Each row comes from the steps of one path. Every step used is in the known rows, and no mark comes twice. Write the path behind each row, first mark first.
Known rows
tozuz -> gadagug -> kefi: [ 11  50 -64   6  10   2  17  -7  -2  -8  29  25   3  46 -15  13 -47  17
  -1  14 -12  17 -17  13   4]
kogu -> gadagug -> vesu: [ 32 -13 -64  17   5  -2  -1  28   3   9  17  35  -4  47 -11   9 -52  25
  10   2  28 -10 -23  10  42]
zage -> gadagug -> bubidi: [  2  15 -46 -10  18 -10  10 -24   9  18  18   6  -6  37  13   6 -27   0
 -18   3 -10   5 -20  11  23]
kogu -> bubidi -> zage -> gadagug -> bunim -> gavo: [-37   7 -11 -53 -20 -72  14  29  19  29 -16 -13 -41   5  23   0 -11   1
 -30  15 -25 -13 -42  45   3]
gadagug -> kefi: [ 20  32 -62  27  11   0   2  -5 -17   5  18  17   0  35 -11  -2 -56  16
   0   8  -8  15   0  11  19]
gavo -> kogu: [ 58  17 -39   6  21  11   5 -11 -13   2  -4   9 -14  34  29   4   1 -14
  23  14  23  13  12   3  10]
bunim -> gavo -> gadagug -> vesu: [ 31  -8 -36  11   5 -10  -7  23   3  19  13  12 -18  27   5   5 -42  14
  -6   2  20 -17 -38  16  24]
bubidi -> gadagug: [ 83   2 -59  25  17  -9  16   4  19   0  -2  13  16  54  13  13 -20   7
   0  27  17   7   3 -10  21]
fetilip -> gadagug -> vesu: [ 24  36 -78  78  17   1   6  34   8 -13  11  42  -4  79 -24   1 -45  17
  15  -3  32 -10  -9   0  30]
bunim -> kefi: [ 13  30 -46   8  22   0   0 -13  -4  16  21  15   7  53   7   4 -27  10
 -30   0  14  17   3  14  20]
gadagug -> bubidi: [  3  26 -53  24  20  -2   4 -40   0  -6  11   6   2  38  -4  15 -30  10
 -13 -18  -5  19  -6   2  27]
gadagug -> bunim: [ 33  29 -48  43 -10   2   2  41  -3   1  -8  26   3  44   2   5 -37  -2
   0   0   5   7   4   4   4]
bunim -> gadagug -> kefi: [ 32  13 -41  -7 -14   3   5   9  10   3  29  17 -13  33   1 -14 -57  14
 -16  19   2  -1 -21  11   6]
bubidi -> kogu: [ 35  20 -50  19  27  -7  17 -11  11  17  -8   3   2  33  25  15 -26  -3
  21  26   0  19   5  -1  21]
bunim -> gavo -> gadagug: [ 34  -6 -24   2   5  -4   7  -3  23  23  -1  -9  -4  17  25   2   8   5
 -27  11  18  -3 -21  -2   2]
bunim -> gavo -> kogu -> bubidi -> zage -> gadagug: [-26  -7  -9 -86  14 -67  23 -13   9  33  -7 -23 -50   8  49   3  21  -9
  -5  32 -11  -7 -31  41  14]
zage -> gadagug: [ 42  24 -44  12  14   2  13   8   8  41   7  12  15  50  29   6  -6   1
 -10  20  13   7  -3  -8  19]
vesu -> gadagug: [ 25   9 -64  33   5  -5  11  -1  25  46 -12   5  31  49  -7   8   1  -3
 -22   8  17  10  18  -5  10]
vesu -> gadagug -> bunim -> gavo -> kogu -> bubidi -> zage: [-50 -25 -24 -77 -11 -84  15  11  17  16 -29 -22 -56   0  15  -1   8 -23
  -9  24 -17 -14 -18  60  -5]
bunim -> gavo -> kogu: [ 41  22 -17  -8   6  -9   1 -14   0  14 -13 -13 -32   0  28   3   9  -7
  -3   5   9   7  -9  14   1]
tozuz -> gadagug: [ 33  56 -55  25  16  14  24 -12  17  -1  10  22  26  65   5  34  -2  14
  -3   3  15  25  -6 -18   8]
bubidi -> zage -> gadagug: [-13  15 -42   6  22 -37  24  10   4  40   0   6  -2  58  32  13  -5   2
   4  25   9   7   5  -7  21]

Which path is each row?
[-68  -6 -61   5  18 -58  19 -25  17  20  -7  -9  -8  46 -12  16 -17  -1
 -14  -1 -10   8  10  11  19]
vesu -> gadagug -> bubidi -> zage
[ 11 -13 -35 -24   0  -4  -3  40   3   0  21  26 -18  44  11 -17 -41 -15
 -29  20  12 -10 -12  36  -9]
gavo -> gadagug -> bunim -> kefi
[ -1   9 -49  -5  30 -20  14 -40  12  -1   2  -4 -16  20  12  14 -44  -4
  12  11 -22  16 -10  17  25]
gadagug -> bubidi -> kogu
[-62 -22 -51 -13  18 -54  21 -22  15  -7   6   1 -24  39  -2  16 -20  17
  -3  -1  -1   5  -8   7  28]
kogu -> gadagug -> bubidi -> zage
[-45  -1 -33 -11   5 -42  20 -20  21 -10  12  -2 -27  47  10  12 -27  11
 -15  -1   4   4 -15  -1  20]
bunim -> gadagug -> bubidi -> zage
[ 74 -11 -56 -29  19 -23  21 -18  24  -9   0   6   8  44  15  13 -10   8
  -5  29   4   6 -19  15  32]
kogu -> bubidi -> gadagug
[ 49  12 -44  19 -11  11  -1  32  10   8  23  32  -8  55   5   6 -59  19
  -3   2  32 -13 -30   0  32]
bunim -> gadagug -> vesu
[ 33   6  -6 -41 -18 -25  -1  40   3  23 -15  -4 -54  -7  37 -14  -9 -26
  -7  25  -5 -17 -26  38 -18]
zage -> gadagug -> bunim -> gavo -> kogu
[ 24   3 -13 -68 -12 -31   0  -2   4  -6 -14 -10 -49 -12  24  -4   0 -14
 -11  11 -13  -6 -37  54   1]
gadagug -> bunim -> gavo -> kogu -> bubidi
[ 25 -26 -61  -8  14 -18   6  28   9  10  11  25 -20  31   3   8 -64  14
  29  24  13 -13 -29  25  39]
bubidi -> kogu -> gadagug -> vesu
[-65 -32 -23 -56   9 -72  16 -26  15  -8  -3 -20 -65  -1  12   5  -5   3
  -5   5  -7  -7 -25  32  11]
bunim -> gavo -> kogu -> gadagug -> bubidi -> zage
[ 20 -28 -46 -18 -11 -22  14  52  24  -2 -12  20 -25  18  11  -6 -42  -9
  13  35  -2 -11 -15  25   1]
bubidi -> kogu -> gadagug -> bunim
[ 40 -14 -43  12  -7   7   6  51   7  -3   1  25  -5  42  14  -6 -27 -14
   0  18  16 -11  -4   7  -8]
gavo -> gadagug -> bunim
[ -6 -29 -24 -59   1 -28   3 -32  22 -10   6 -13 -54 -14  10  -4  -7   0
 -19   1  -6  -8 -37  36   8]
bunim -> gavo -> kogu -> gadagug -> bubidi
[ 10 -25 -61 -33   9 -25  15   4  11   4  16  10 -28   9  -2 -12 -60  10
  15  42 -17  -1 -19  35  14]
bubidi -> kogu -> gadagug -> kefi
[-63 -18 -28 -18  18 -60  16 -28  15   1   3 -19 -36  21  13  12 -11   5
 -18  -1  -8  -1 -21  13  13]
bunim -> gavo -> gadagug -> bubidi -> zage
[-21 -10 -22 -74  11 -67   6  13 -10  28   6  -4 -63  15  29   4 -30   0
  13  23  -7 -23 -49  57  34]
bunim -> gavo -> kogu -> bubidi -> zage -> gadagug -> vesu
[-21   3 -40 -43  24 -50  28 -10   9  32   3  -1  -8  49  34  13   6   3
  -2  27  -3   4 -16  16  30]
kogu -> bubidi -> zage -> gadagug
